What can hang from each mark:
z501: z816
z953: z772
z724: z641 z762
z88: z762
z982: z63 z970
z772: z709 z953
z800: z500 z932
z709: z500
z641: z724 z772
z762: z88 z816 z982
z500: z709
z932: z762 z800
z63: z713
z74: z816 z982
z816: z74

Each row was made from one small tree. Brackets hold a mark, then the marks that hang from it, in the order of their numbers. Every link used is in the known rows. Write each row's tree.
Known rows:
[z88 [z762 [z816 z74]]]: [ -2 -13  -4  -7  -3  -9  -1   2   1 -17  -3  -3 -11  -6  -6   8  12   1
  -9   3  18   7   3  -9  -3  -3  15   4   5   7  -6  -6   8  -5 -17]
[z816 [z74 [z982 z63 z970]]]: [  4 -19  14  29  -9  -4   6  -8  -3 -10   3   4 -10  -6   0  11  -6  -6
  -8   6  17  12   2  -9 -10  -6  10   4 -11  -1   5 -10   0  -7  -2]
[z982 z63 z970]: [  5 -16   8   8  -3  -3   3  -6  -1 -14  -3  -2  -8  -8   2  10 -10  -5
 -10   3  15  12   5 -12 -15  -5   8   3  -6  -3  -6 -10   0  -7  -3]
[z932 [z762 z88 z982] [z800 [z500 z709]]]: [  0 -26  -9 -22  24  -3  -3   5   9 -16 -16 -12   1  -6   0   8   1  -4
  -5   3  10  -3  16 -13 -16   1  16   7  -1  -6  -7  -8  14  -8  -9]
[z953 [z772 z709]]: [  4 -11  -8 -19   9  -5  -8  -2   3 -13   0 -16  -1  -9   3   5 -11   1
 -13   2   4  10   4  -3 -15  -5  17   4   3  -5 -14   0   4  -8  -1]
[z982 z63]: [  3 -13   3   1   0  -2   0  -7   1 -15  -1  -1  -3  -6   3   8  -8  -4
  -9   5  14  11   4 -11 -13  -5   6   4  -3   0  -9  -6   4  -6  -7]
[z953 z772]: [  4 -12  -7 -17   5  -5  -1  -1   2 -11  -3 -12  -5 -13   4   5 -11   2
 -12   2   9  10   1  -8 -14  -5  12   2   2  -3 -12  -3   6  -7  -5]
[z74 z816 [z982 [z63 z713] z970]]: [  7 -13  16  31 -17  -4   4 -11  -5 -11   0   7 -10  -3   0  12 -13  -7
  -9   8  19  14   4 -13 -17  -8   3   4  -9  -2   0 -12   4  -5  -6]
[z88 z762]: [ -1 -13  -1 -11   3  -6  -1  -1   0 -19  -6  -7  -6 -11   2   7   2   2
  -9   2  10   7   5 -10 -11  -4   9   3   8   1 -10  -4   6  -6  -9]
[z932 [z762 z88]]: [ -1 -16  -9 -11   5  -4  -5   9   5 -17  -7  -8  -3 -10   1   8  -8  -2
  -9   3  10   4   4 -15  -5  -5   8   4   3  -2  -9 -10  12  -2 -10]
[z641 [z724 [z762 [z982 z970]]] z772]: [  2 -19  -7 -22  20  -1  -5   2  -1  -2  -5 -22 -15   2   1   7  -3  -2
 -10   7  11  11  11 -13   1  -8  13  -3  -1  -8  -2  -7   2 -11 -10]
[z724 [z641 [z772 z709 z953]] z762]: [  5  -9 -19 -38  25  -2 -13   0   7  -6   1 -33  -5   2   8   3  -2   0
 -11   5  -1  14   5  -2   2  -9  18  -1   6  -5 -12   3   6  -9   5]
[z762 z982]: [  2 -16   6  -6   4  -3  -4  -4   0  -9  -2  -5  -5  -5   0   8  -2  -2
  -9   8  17   5   6 -14 -11  -5  11   2   2  -1  -7  -1   6  -8 -10]
[z932 z800]: [  2 -15  -5 -14  11  -5   1  -2   4 -17  -7  -7  -2 -11   1   7  -3  -2
  -5   4   8   6   5 -10 -19  -4  15   4   2  -2  -8  -4   6  -7  -2]
[z88 [z762 [z816 z74] [z982 z63 z970]]]: [ -1 -20  11  10 -11  -7   1  -5  -2  -8  -2   1 -18  -1  -7  12   8  -4
  -8   5  30   9   9 -11  -1  -3  12   2  -6   2   1 -11   4  -5 -20]
[z953 [z772 [z709 z500]]]: [  4 -11  -7 -26  16  -5  -6  -5   4 -21   1 -18   1 -12   3   4  -6  -2
 -15   0  -1   9   9  -3 -19  -4  17   5   4  -3 -17   0   6 -12   2]
[z932 [z800 z500]]: [  2 -17  -7 -16  18  -4   4  -3   5 -19 -11  -9  -1 -11   0   6   2  -3
  -4   4   6   4  10  -9 -23  -3  17   6   0  -3  -9  -2   6  -9  -3]
[z74 z816]: [  3 -12  -1  -3  -2  -5   0  -1   1 -14  -2  -2  -5  -5   0   7  -3  -1
 -12   5  14   8   4 -13 -15  -5  12   5   5   4  -8  -4   5  -7 -10]
[z816 [z74 [z982 [z63 z713] z970]]]: [  5 -15  17  33 -15  -4   3 -11  -5 -10   3   7  -8  -7  -1  13  -5  -7
  -8   8  18  13   0 -11 -11  -8   5   3 -14  -1   2 -11   4  -5  -2]
[z501 [z816 [z74 [z982 z970]]]]: [  4 -20   9  27 -12  -6   0  -4  -4 -10   5   6 -12  -8  -1  10   3  -2
 -11   7  16   8   1 -11  -8  -6  16   5  -3   5   5 -10   3  -7   3]
[z762 [z816 z74] [z982 z63]]: [  1 -17   6   7  -6  -5  -2  -6   2  -6   3   3 -11   3  -7  11   5  -7
  -8  10  29   8   5 -12  -3  -4  12   3  -7   4  -2  -6   7  -6 -20]
[z74 [z982 z970]]: [  4 -18  10  13   1  -4   4  -3  -3 -14  -2  -4  -8  -9   2   9 -10  -2
  -9   4  11   9   5 -11 -15  -5  11   2  -2  -5   0  -8   1  -9   0]
[z772 [z709 z500] z953]: [  5  -9  -2 -25  17  -4  -6  -8   6 -21   1 -18   0  -8   4   4  -3  -1
 -15   2   1   8   8  -5 -15  -4  17   4   8  -1 -16   4   7 -12   8]
[z800 [z500 z709] [z932 [z762 z88 z816]]]: [  1 -23 -20 -25  27  -4  -2  11  10 -24 -16  -8   3  -3  -5   9   8  -1
  -6   1   6  -2  12 -12 -17   2  18   8   1  -3 -10 -14  13  -7 -10]
[z800 z500]: [  3 -15  -4  -9  12  -3   2  -3   1 -18  -6  -8  -1 -10   0   7   1  -1
  -9   4   8   5   8 -10 -18  -3  13   5   1  -1 -10  -1   5  -8  -6]
[z88 [z762 z982]]: [ -2 -16   6 -10   3  -6  -3  -3  -1 -11  -5  -6  -8  -7   0   8   4   1
  -8   5  17   5   8 -13  -7  -4   9   2   6   0  -8  -2   7  -6 -14]
[z932 z762 z800]: [  1 -16 -12 -16  13  -5   0   5   5 -13 -12  -4  -2 -12  -1   6  -6  -2
  -3   3   8   5   5 -11 -19  -4  15   5   1  -3  -7  -9   9  -5  -3]
[z641 z724 [z772 z953]]: [  7  -9 -15 -31  20  -2  -2  -2   7  -4  -2 -23 -11  -2   9   4 -10   4
 -14   7   4  12   2  -8  -3  -8  14  -2   6  -4 -12   3   3  -9  -3]
[z74 z816 [z982 z63]]: [  3 -13   9  20  -7  -4   5  -7   0 -11   2   5  -7   0   1   9 -12  -5
  -8   8  17  12   5 -11 -14  -6   6   5  -3   2  -1  -7   4  -7 -10]
[z641 [z724 z762]]: [  0 -12 -14 -24  18  -3  -4   4  -3 -16  -5 -14  -5  -4  -1   5  -2   0
 -10   4   6  10   6 -11  -3  -6  10   0   3  -2  -6  -3   6  -8  -9]
[z982 [z63 z713] z970]: [  7 -13  10  12  -9  -2  -1 -10  -3 -15  -3   0  -6  -9   1  12  -9  -6
 -10   5  16  13   3 -13 -17  -7   3   3 -10  -4  -8 -11   4  -4  -4]
[z500 z709]: [  4 -16  -1 -12  12  -2  -3  -2   2 -20  -4  -9   3  -9   4   7  -1   1
 -13   2   7   5   6 -11 -19  -2  12   5   3   0 -11  -4   4 -10  -1]

Write each row's tree:
[  1 -23 -16 -24  25  -3  -1   8   9 -23 -17 -13   4 -10   1   7  -1  -2
  -6   0   3  -1  13 -11 -19   0  16   9   0  -5  -9 -10  13  -7  -4]  [z932 [z762 z88] [z800 [z500 z709]]]
[  4 -16   5   0  -1  -1  -6  -7  -6  -7  -3  -9 -10  -1   0  12  -1  -8
  -6   7  20  13   7 -12  -3  -9   2  -1 -10  -6  -3  -9   8  -5  -9]  [z724 z641 [z762 [z982 [z63 z713] z970]]]
[  3 -20  -5 -19  16  -2  -5   1   0  -2  -4 -23 -13   0   4   8   2  -4
  -8   6  12  10   8 -10   1  -9  14  -1  -1  -6  -3  -6   4 -10  -7]  [z724 [z641 z772] [z762 [z982 z970]]]
[  2 -18 -18 -14  17  -7   2   7   5 -13 -11   2  -3  -5 -12   8  15  -1
  -4   4  11   1   5  -9 -16  -2  22   7  -2   3  -4 -11   9  -5 -10]  [z800 z500 [z932 [z762 [z816 z74]]]]
[  2 -15  10  22  -6  -4   4  -8  -1 -10   5   5  -6  -4   0   9  -4  -5
  -7   8  16  11   1  -9  -8  -6   8   4  -8   3   1  -5   4  -6  -6]  [z816 [z74 [z982 z63]]]
[  4 -21 -15 -22  27  -3   2   4   6 -19 -16  -9   4 -11   0   6   1  -1
  -5   1   2   1  13  -9 -28   0  19   8  -1  -5  -9  -8   9 -10   1]  [z932 z762 [z800 [z500 z709]]]
[  0 -17 -13 -22  13  -4  -8   4   4  -1   2 -18 -14   7  -4   7  14  -4
  -7   9  18   8   5  -8  10  -8  19   0  -1   3  -2  -4  10  -9 -18]  [z724 [z641 z772] [z762 [z816 z74] z982]]
[  7 -16  16  39 -22  -4  -2 -12  -6  -9   6  13 -11  -6  -1  13  -1  -7
  -9  10  21  12  -1 -13  -9  -9   6   4 -13   4   4 -13   6  -4   1]  [z501 [z816 [z74 [z982 [z63 z713] z970]]]]
[  1 -16 -10 -27  19  -1  -8   1   3  -2  -2 -22  -9   2   4   6   4  -3
  -7   8  10   9   7 -10   2  -9  12  -1   2  -2  -7  -2   8  -9 -10]  [z724 [z641 z772] [z762 z982]]
[  5 -13 -15 -22  19   0 -10  -2   7 -11   2 -23  -2  -1   9   7  -3  -1
 -11   5  -1  10   5  -1  -8  -8  18   3   4  -3 -14   0   3 -11  -1]  [z724 [z641 [z772 z709]]]
[  3 -19  10  20  -5  -6   4  -3  -4 -12   2  -1  -9 -10  -1   9  -1  -3
 -10   5  14   8   2  -9 -10  -6  14   4  -4   0   4  -8   1  -8   0]  [z816 [z74 [z982 z970]]]
[  5 -17  14  28 -10  -4   8  -7  -3 -10   0   5 -11  -2   1  11 -13  -6
  -9   6  19  13   7 -11 -16  -6   8   5  -6  -2   2 -11   0  -8  -6]  [z74 z816 [z982 z63 z970]]
[ -1 -14  -7   3   7  -4   0   1  -2 -10   2  -3 -12   6  -7   8   0  -5
  -6   8  17  14   6  -9   6  -6  10   0  -8   1   5  -8   7  -7 -18]  [z641 [z724 [z762 [z816 [z74 [z982 z63]]]]]]
[  0 -19  11   3  -5  -6   1  -5  -1 -10  -6  -2 -17  -1  -4  11   0  -3
  -7   4  28   9  12 -13  -5  -3   9   1  -4  -3  -3 -12   4  -5 -21]  [z88 [z762 z816 [z982 z63 z970]]]
[  1 -12 -18 -37  18  -3  -8   5   9  -8  -3 -33  -9   0  10   5  -3  -1
 -11   5   5  12   2  -9  12  -9  11  -1   6  -3 -11  -1  11  -5  -3]  [z724 [z641 [z772 z953]] [z762 z88]]
[  0 -16  -2 -11   9  -1  -5  -4  -1  -7  -1 -10  -7   2   1   8   1  -6
  -5   7  18  11   7 -10   0  -7   5   0  -4  -2  -5  -3   9  -7 -12]  [z724 z641 [z762 [z982 z63]]]
[ -3 -18  -6   8  -2  -7  -3  10   5 -13  -2  -1  -9  -3  -7  10  -1  -4
  -6   6  17   4   3 -13   3  -4  14   4  -2   2   2 -13  14  -2 -17]  [z932 [z762 z88 [z816 [z74 z982]]]]
[  3 -18 -19 -21  23  -6   2   7   6 -15 -14  -1  -2  -6  -9   7   7   0
  -3   4   8   1   8 -11 -21  -2  19   6   0  -2  -8 -11   9  -6 -10]  [z800 z500 [z932 [z762 z816]]]
[ -1 -16  10  -2  -2  -4  -1  -8   0 -10  -4  -1  -9  -4   1   9  -1  -2
  -7   6  21   9   9 -12  -7  -4   4   2   0   0  -8  -4   6  -5 -16]  [z88 [z762 [z982 z63]]]
[  4 -17  10  19  -6  -5   6  -2  -3 -12  -2   0 -11  -5   0   9  -9  -3
 -10   5  15  10   6 -12 -16  -6  13   5   0  -2   2  -9   1  -9  -4]  [z74 z816 [z982 z970]]
[ -2 -18   1 -10   2  -5  -7   2   6 -14  -2  -9 -10   1  -3  10   0  -4
  -9   8  23   4   8 -16   1  -3  12   2   2  -1  -7  -6  11  -5 -23]  [z762 z88 z816 z982]
[ -4 -18 -11 -23  10  -4 -10   8   4 -13  -3 -19 -10   5  -2   9   6  -5
  -6   7  20   6   9 -13  11  -5  11   0   2  -2  -5  -6  15  -5 -23]  [z724 z641 [z762 z88 z816 z982]]
[  0 -21   6  -2  -2  -5  -4   2   3 -14  -4 -10 -14  -1  -3  12  -3  -5
 -10   6  25   5  10 -16   0  -3  13   2  -1  -4  -3 -11   8  -5 -19]  [z762 z88 z816 [z982 z970]]
[  2 -17  12  10 -12  -3  -6  -6   2 -13  -3  -3 -13   1  -4  15  -6  -9
  -9   9  29   9   9 -17  -1  -6   4   1 -11  -5  -5 -14  10  -2 -21]  [z762 z88 z816 [z982 [z63 z713] z970]]
[  2 -17   5  19  -8  -6  -2  -4  -2 -11   6   7  -8  -7  -1   8   5  -2
 -10   9  15   7  -1 -11  -6  -6  14   5   0   8   1  -5   7  -6  -1]  [z501 [z816 [z74 z982]]]
[ -1 -18   8   1  -3  -2  -4  -5   4 -12  -1  -5  -6  -1   3  11  -8  -7
  -9   8  22   7   7 -16  -1  -4   4   3  -4  -1  -7  -6   9  -4 -17]  [z762 z88 [z982 z63]]
[  0 -11 -24 -42  23  -3  -8   8  10  -8  -4 -32 -15   6   2   5  -5   0
 -12   6   9  12   7 -11  15  -7  14  -3   5  -4  -9  -4  11  -6 -15]  [z641 [z724 [z762 z88 z816]] [z772 z953]]
[  0 -22   2  -2   1  -5  -5   6   2 -10  -9  -8 -10  -7  -1  11  -8  -4
  -9   4  19   3   8 -18  -4  -5  10   2  -1  -6  -3 -13   9  -3 -12]  [z932 [z762 z88 [z982 z970]]]
[  7  -9  -7 -25  17  -3  -9  -5   9  -6   2 -23  -4  -2   7   5  -9   1
 -14   6   2  11   4  -5  -9  -7  19   1   6  -4 -15   3   2  -9   5]  [z641 [z772 z709 z953]]
